Every row comes from one small tree of marks. Brackets hold a mark, then the marks that hang from it, in alphabetical order. Every link used is in the known rows. Which tree was each row made from?
Known rows
{R {Z G}}: [ -4   9   2  10  29  -1   2 -10   3   2   0   0   1 -10   6  -1 -11   5
  10  10   8   7  -8  -5  -5  -2   4   3   2  -1 -22  11  -8  -7  21   4
  -4   0  -4 -13   0   1  28   5  -7   0   2  11  -5  12  -5]
{H {Z G R S}}: [-12   5   8 -15   9  -4  17   2   6  19   4  -7 -10 -23   9  -5  -7   1
  -7  -3 -10 -13  -1  -1 -24  -7  -4  12  -3   1   2   1   0 -12  20  -1
 -18  -7  -7 -10  -3 -14  -1  -1  -1 -12 -13  -5  11  14  -6]
{Z G {M {K N}} R S}: [-17  26  24  -7 -20 -10  27  -5   8  -2  12 -19 -10 -37  35  -3 -10   4
 -12  -1 -22 -30   7   1 -15 -16 -15  -9  -9   5  26  20 -12 -12  10 -21
 -39  14  -8   6 -15 -10 -22  10  -7  -9   8   2  20   5 -16]
{Z G {M {K B N}} R S}: [-21  28  30 -16 -18 -11  30 -10   4   0   2 -21  -4 -38  32  -4 -12   1
 -10   2 -24 -23   6   6 -15 -18 -14 -10  -4   8  28  25 -11  -7  12 -23
 -39  16  -9   6  -8  -4 -20  16  -9  -4  12   1  17   7 -20]
{S {Z G R}}: [-11  14  -3  -1  15   8   0   1   4   3   4   9  -4  -1  14   5  -2  -7
   6   0  -4   7   4   1   3   9   5   5   0   7  -9  -3  -2   1  21  -6
  -1   9  -1  -7  -3 -10   7  -5  -9  -3   7  17   1  15  -5]
{M {K B N} {Z G R}}: [-21  16  22 -17 -22  -1   1 -15 -23  -2 -10  -7  18 -19  -7  -8 -13 -24
  -1   6   5   1  14  10 -10  -4  12  -4   7  11  -3  20 -18  -6   6 -18
   3   0  -6   0  10  21   2  14  12   1  41   9   4 -12 -22]
{B {K G N {R {Z M}}}}: [-12  13  12  12 -27  30  19  -1 -18   3  -2   7  17 -31 -10  20 -13 -10
  13  21   2  17 -11 -18  -8   2  15  -6   8  29 -14   6 -11   1  34  -7
  -1  13  -1   3  12   7   1  27  26  -3  16  -3 -14 -11 -13]
{K B G {R Z}}: [-22  -7   5 -22   7  13  22 -18  -7   8 -28  -1  17 -19 -15   6  -6 -12
  10  16  -5  26 -13  -6  -5  -5  24   2  27  16 -21  -3   3  14  44   0
  11   6  -5  -8  20  12  14  36  19  14  11  11 -23   4 -23]
{X {Z G R}}: [ -3  10   9   5  18   5  -1  -8  -1  13  -8  -5   0 -13  -4   1  -3   2
   4   2  -2  -4   7  -8  13  -3   2   2   5   8 -24  11  -9   1  17  -1
   4   6  -2   1  -2  -2   9   2 -14  -3  -4  19   1   5   0]
{K B G {M {Z S}} N R}: [-32   0  15 -31 -26  -5  34 -49 -30   8 -21  -1  27 -18 -23  12  -5 -13
   3  46 -17   2  -4   7   4  -5  24   4  25  10  -4   5  -7  26  51 -34
   0   4 -10  20  19  11  -1  42  30  15  28   4 -28 -16 -29]
{H {U X} {Z R}}: [-17 -26  16 -19  11 -13  12   9   8   1   1  15  -8 -30  -5 -10  -8  -3
   4 -11  14  -2   2  -4 -26 -11  -2   4  10   7  16   3   4   1  28  13
   2 -15   1 -16 -10 -19   8   8  18   5 -19 -20  16  10   4]
{R {Z G {M K} S}}: [-18   9  14   7  15  -4  11 -10   5  -1   3  -9   4 -26  22  -7 -15   5
   3   1  -4 -12  -1  -3 -17  -7  -5  -2  -4  -1  -3  24 -15 -21  23  -5
 -19  -4  -6 -13 -11  -4  20   8  -9  -4   1   5   8  12 -12]
{S {Z {M {K N}}}}: [-21   1   5   3  -6   4  -7  -3  -5  -8   3  13  12  -7  10   6  -6 -13
   8  -4   1   2   1  -2  -3  21   3   5   0   6   8  17 -16  -5  18 -13
   2   2   2  -8  -7  -3   2  -3   8   5  22  12   3   2  -4]
{Z G {M {K B R}} S}: [-17  16  24 -16  -8  -8  21  -6   7   3   2 -22  -3 -34  27   1 -11  -1
  -6  -1 -17 -10  -1   8 -22  -8 -11  -7  -2   5  15  20   0  -9   9 -18
 -36   6 -13 -11  -1  -1  -1  20  -4  -5   5   3  12   8 -19]
{Z {M {K G N}} S}: [-20   5  17 -17 -23  -6  19 -13  -8  -7  -1  -4   7 -27  21  -1  -6   3
  -8  -2 -26 -22   2   3 -20 -11 -10 -10  -8   1  26  18 -15 -14   9 -19
 -18  -6  -7   4 -11  -3 -17  15  11  -2  13  -7  10  -6 -13]
{X U {Z G {M K} R}}: [-10   5  21   4  24  -8  -1 -13 -14  11  -2   0   4 -25   0  -8 -13   4
  -5 -27   6 -22   7  -2   9  -3  -3 -20   2   3  -6  27 -12  -7   2 -14
   9  20   7  13  -6  -7   4   1  -9  -3  -1  19  19   5  -7]
{M {K G} Z}: [-14  -5   2 -16 -14   2 -11  -7 -20 -12 -13  12  14 -11 -10 -15  -9 -16
  -8 -16   0  -4  11   8 -17  -2  11  -9  -3   4  -8  -1 -16 -19   3  -9
  20 -27 -10  -7  -2  14  15  11  27   0  26   5   0 -11 -14]
{B {K G M N R}}: [ -6  16  13   4 -40  19  15  -6 -13   2   0  11  17 -16 -16  21  -9  -8
   5  31  -4  10  -7  -6   1   2  15  -3   4  21  -8  -4  -1  17  29 -17
  -2  17  -3  15  12   8  -5  31  27  -1  14  -6 -18 -10 -14]
{K B}: [ -8   4  13 -17   4  -1   6 -10  -8   6 -22  -5  11  -1  -6  -1  -4  -7
   5   6  -2  16  -3   7   1  -1   3  -1  14   7   2   9   5  11   4  -3
  -1   4  -1   0  15  12   3  12  -7  10   8  -1  -7   2 -10]
{S {Z G {M K} R}}: [-17  14   6   2   7   0  -2   2  11  -6   4   8  -5 -14  22  -1  -9  -9
   3 -13  -2  -2   3  -1   0  14  -2   1  -3  10   6  10  -9  -4  21 -13
  -9  11  -2 -11 -10  -9   4  -4  -3   1  13  21   5  14  -8]
{K G M N}: [ -5  12   5 -17 -15 -17  14 -44 -12  -7 -10  23  10  -2  -2   9  -5   7
  -1  36 -23  -5 -13   4  10  -4   5   3   4  -6   4  -2  -8  23  26 -23
   1   7  -6  23   2   5  -4  25  25  11  23   1 -27  -7  -8]
{H {U X} Z}: [-13 -27  15 -21  18 -15   4   2   1   2   0  19  -4 -25  -6  -5  -9  -2
   8  -6  16   6  -3   0 -30  -7  -4   5   8   3  11   5   5  -1  22  13
   3 -24  -1 -23  -4 -13  20   9  22   4 -16 -22  12   8   7]
{Z R}: [ -4   2   1   3 -10   3   9   9   9   0   2  -7  -5  -6   1  -7   2  -3
  -6  -7  -4 -13  10  -6   9  -7   1  -1   2   6   7  -3  -3   3   9  -2
  -3  12   3  10  -7  -7 -16  -3  -5   1  -5   3   6   3  -5]
{S {Z {M {K G N R}}}}: [-23  -2   3  -3  -9   9  -2  -5  -5  -7   2  14  10 -11   9  10  -5 -15
   7  -3  -1   5  -2  -3  -3  18   8   5   3   9   4  10 -13  -1  26 -14
   5   4   1  -9  -3  -3   1   5  19   6  23  16  -1   0  -8]
{B {K G {M Z} N R}}: [-11  12  11   7 -36  19  14  -9 -21   0  -3  11  18 -20 -21  16 -11 -11
   6  28   0   7  -2  -6   0   4  19  -6   5  24 -11  -3  -8  10  33 -20
   3   5  -5  15  12   7   2  28  30  -1  18  -4 -19 -14 -14]
{H U {Z M}}: [-17 -17  18  -4  24 -20  11  -7   3   7   9  14 -13 -41  -5  -6 -16  -6
   1 -20  13  -9 -14  -3 -18   0  -9  -2  10   8  22  18  -3 -16  28   2
  -7 -20  -7  -9  -2 -15  17   4  16   1 -12 -15  16   1   6]
{M {K G R} {Z S}}: [-25 -15   4 -21 -27  13   6   0 -18  -3  -2  -5  17 -18 -10  -8  -3 -19
 -12  -7  -8 -13  17   8 -25  -9  16  -5  -1   7 -11  -2 -10 -22  16 -13
  13 -25 -10  -7  -1   7   4  19  30  -6  19   1   9 -12 -22]

Which tree is each row?
[-23 -26  19 -26   8  -9  23   8   3   6   5   6  -5 -31   1 -10  -5   1
   0  -7   1 -12   9   0 -34 -20  -5   4   5   4  19   5   4  -7  30   8
  -6 -23  -1 -14 -12 -24   3  10  11  -2 -25 -28  24  13   0]
{H {U X} {Z R S}}
[-18  -6   4  11   1   7  20   2   9   8  14 -19  -1 -26   5   8  -5  -4
   5  10   4  -5  -3 -12  -6  -2   9   7   7   7 -11  10  -4  -6  35  -5
 -17  10  -3 -10  -2 -10   8  11   3  -3  -8  11   2   5 -13]
{K {R {Z G M S}}}
[-26  -1   8  -9  -7   8   0  -8  -7  -5  -6  13  16 -12   5   9  -6 -17
  10  -1  -2  11  -3  -1  -3  18   9   5   7  12   4  13 -12   2  27 -15
   5   5   1  -9   1   0   1   9  16   9  25  14  -4   1 -11]
{S {Z {M {K B G N R}}}}
[ -5  13  13  14 -41  31  11  15 -17   8  11  -4  17 -17 -15  24  -6 -15
  10  22  11  16  -1 -11  -5   3  14  -1   4  24 -11   5  -2   5  13  -7
  -3  19   3   7  16   9 -10  18  18  -9  14  -8  -3 -14  -8]
{B {K N R}}
[ -7 -15   7  -9  -3   5  -3   8   3  -6 -21   2  11  -3  -1  -3   1  11
  14   7   3   2  18 -12  -3  -2   2   5   3   6  -8   1  -6  17  13   8
   9  -4   9 -16 -17  -9   2   2   3  10 -13   2  -3  10   3]
{U {X {Z R}}}
[  1  24  11   0 -24  24  10  -5 -25   1 -10  16  15 -15  -6  16 -10  -3
   8  19  -7  19  -8  -5 -10  -3   6 -13  -2  22  -8  -2  -6   2  11  -6
   4   3  -3  10  11  11  -3  23  18  -6  20 -13 -12 -10  -7]
{B {K G N}}
[-21  -4  -1 -12 -17  16  29 -22 -20   8   3   0  17 -21  -6  20  -1  -6
   7  36 -13   8 -11 -14 -11 -12  21   9  13   6 -21   2 -11   6  44  -8
   6   9  -3   4  10   4  -5  33  30   0  17   4 -13 -12 -20]
{K G N {R {Z S}}}
[-11   5  14  -6  30   2  12 -16 -24  26   0  -7   6 -12  -2  -4  -4  11
  -6 -11  -9 -22  14   4   5 -18  -1 -14   0  -2 -19  17  -3  -8   5 -10
   9  13   5  19  -2 -13   1   3 -23 -14 -12   8  22   9 -10]
{X U {Z G R S}}
[ -8   2  11  -6 -11  -9   1  -5   7 -15  -7   6  -3 -23  14  -7 -10   0
  -5 -18  -7 -11  -5  -3  -9   3  -8 -11  -3   5  21   9 -11  -8   4  -9
  -8  -2  -5  -4 -11   1  -1   8  17   7  11   5   0  -1  -5]
{Z {M {K G}}}
[-13  14  18  -8 -10  -8  18  -1  10   1  13 -19  -9 -34  29   2 -10   2
  -8  -4 -15 -18  -1   5 -23  -8 -12  -6  -9   1  14  14  -1 -15   6 -17
 -35   4 -13 -11  -8  -7  -2  13   0  -9   1   4  16   7 -15]
{Z G {M {K R}} S}
[-19  24  27 -15  -9 -10  27  -3  13  -1  -1 -22 -10 -37  34 -11 -11   2
 -13 -11 -24 -24   9   7 -16 -16 -16 -12  -5   8  28  19  -5 -11  11 -19
 -38  12 -10   1 -12  -8 -14  12 -15  -4   1   2  18  14 -19]
{Z G {M {K B}} R S}
[-19   1  15 -15 -30  10  21 -14 -20  14  -4 -14  24 -13 -19  23  -1 -22
  12  35   5  23  -7  -4   2   2  20  12  26  13  -4  16  -1  24  21 -14
  -3  29   4   7  28  17 -17  27  17   9  25   4 -10 -17 -19]
{K B N R}
[-29  -8  11 -24   0  -2  30 -32   1   7 -26  -2  21 -15 -13   2  -6  -4
   2  30 -18   5  -8   3   4  -7  21   5  23   7  -9   1   3  24  58 -19
   0   8  -7   5  13   5  14  41  14  17   2   5 -26  10 -27]
{K B G M {R {Z S}}}
[-32 -12  12 -32 -25  12  10  -8 -26   1 -18  -9  26 -20 -14  -9  -5 -24
  -7  -2  -9  -1  16  12 -25  -9  19  -6   9  12  -8   4  -7 -14  19 -15
  12 -22 -11  -8  10  16   6  27  25   1  25   0   4 -11 -28]
{M {K B G R} {Z S}}
[-17  -6   3   4 -11  -8  15 -11   4   6  13 -13   3 -12 -12   2  -2  -5
  -5  19   0 -20   8   4   6   2  13   8   6   1  -7  -2   1   6  33 -24
 -13   1  -9   7  -1  -8  10  10   9  -1  -5  10  -4  -1 -14]
{K {M {Z G S}} R}
[-17  -4   9  16   6  -1   0  -3   7  -9  -2  -1  10 -19   7  -9 -13  -3
   6  -7  10  -8  -2 -10  -3   4   3   0   2   3   1  24 -20 -15  23  -1
  -3  -1   2 -11 -10   0  16   1   3   6   6   8   2   4  -7]
{R {Z {M K}}}
[-10 -10  23 -12  10 -12   3 -10  -5 -10   0  12   4 -25   3   2  -9   1
  10   5   8   4   3   0 -13 -13  -8  -9   9   4   4  20  -4   6  11   1
   3  -9  -2 -11  -6  -5  18  20  11   6   2  -8  12   0   4]
{H {U {X {Z G {M {K N}}}}}}
[-10  16  12 -37  -6   0  20 -41 -31   3 -33  11  20  -9  -5  12  -6  -4
   8  30 -19  26 -16   5  -5  -8   8  -3  18   9  -2   6  -5  21  17 -11
   8   6  -6  11  22  20  -5  33  18  13  35  -2 -24 -10 -15]
{K B G N}
[ -8  -7  11 -13   8  -3   4  -3   2  -4 -19  -1   5 -14  14   1  -5  20
  15  10  -4   0  12  -7 -14  -2  -9   1  -1   4  -5   9  -6   9  13   2
 -11 -11   0 -23 -20 -14  12   7  -4   5 -15   2  -1  15   3]
{U {X {Z G M S}}}
[-24   8  20 -13 -34  -4  29  -4   1  -7   1 -11   1 -33  23  -8  -5   1
 -15  -6 -29 -34  11  -4 -13 -17  -9 -10  -7   8  33  14 -17 -12  19 -19
 -21   6  -3  15 -19  -9 -33  14   7  -2   9  -4  17  -3 -17]
{Z {M {K G N}} R S}
[-13  -4  17 -21  33 -14  18 -11  -4  19  14   7 -13 -34   4  -2 -11  -2
  -3  -3  -1  -5 -10  10 -33 -17  -9   1   2  -1   5  10   8 -19  21   2
 -12 -24 -14 -12   5 -13  21  13   4 -13 -13 -20  22  10   0]
{H U {Z G S}}
[-20 -15  19 -18 -12   2   5   5   1  -7 -26  -6  16 -15   6  -6  -2   9
  10   4  -6  -6  23  -7 -12  -5  -3   1   3   9   7  13 -10  12  16   0
  -3  -6   7 -16 -20  -9  -4   9  -1  11 -10  -2   4  11  -3]
{U {X {Z {M {K B}} R S}}}
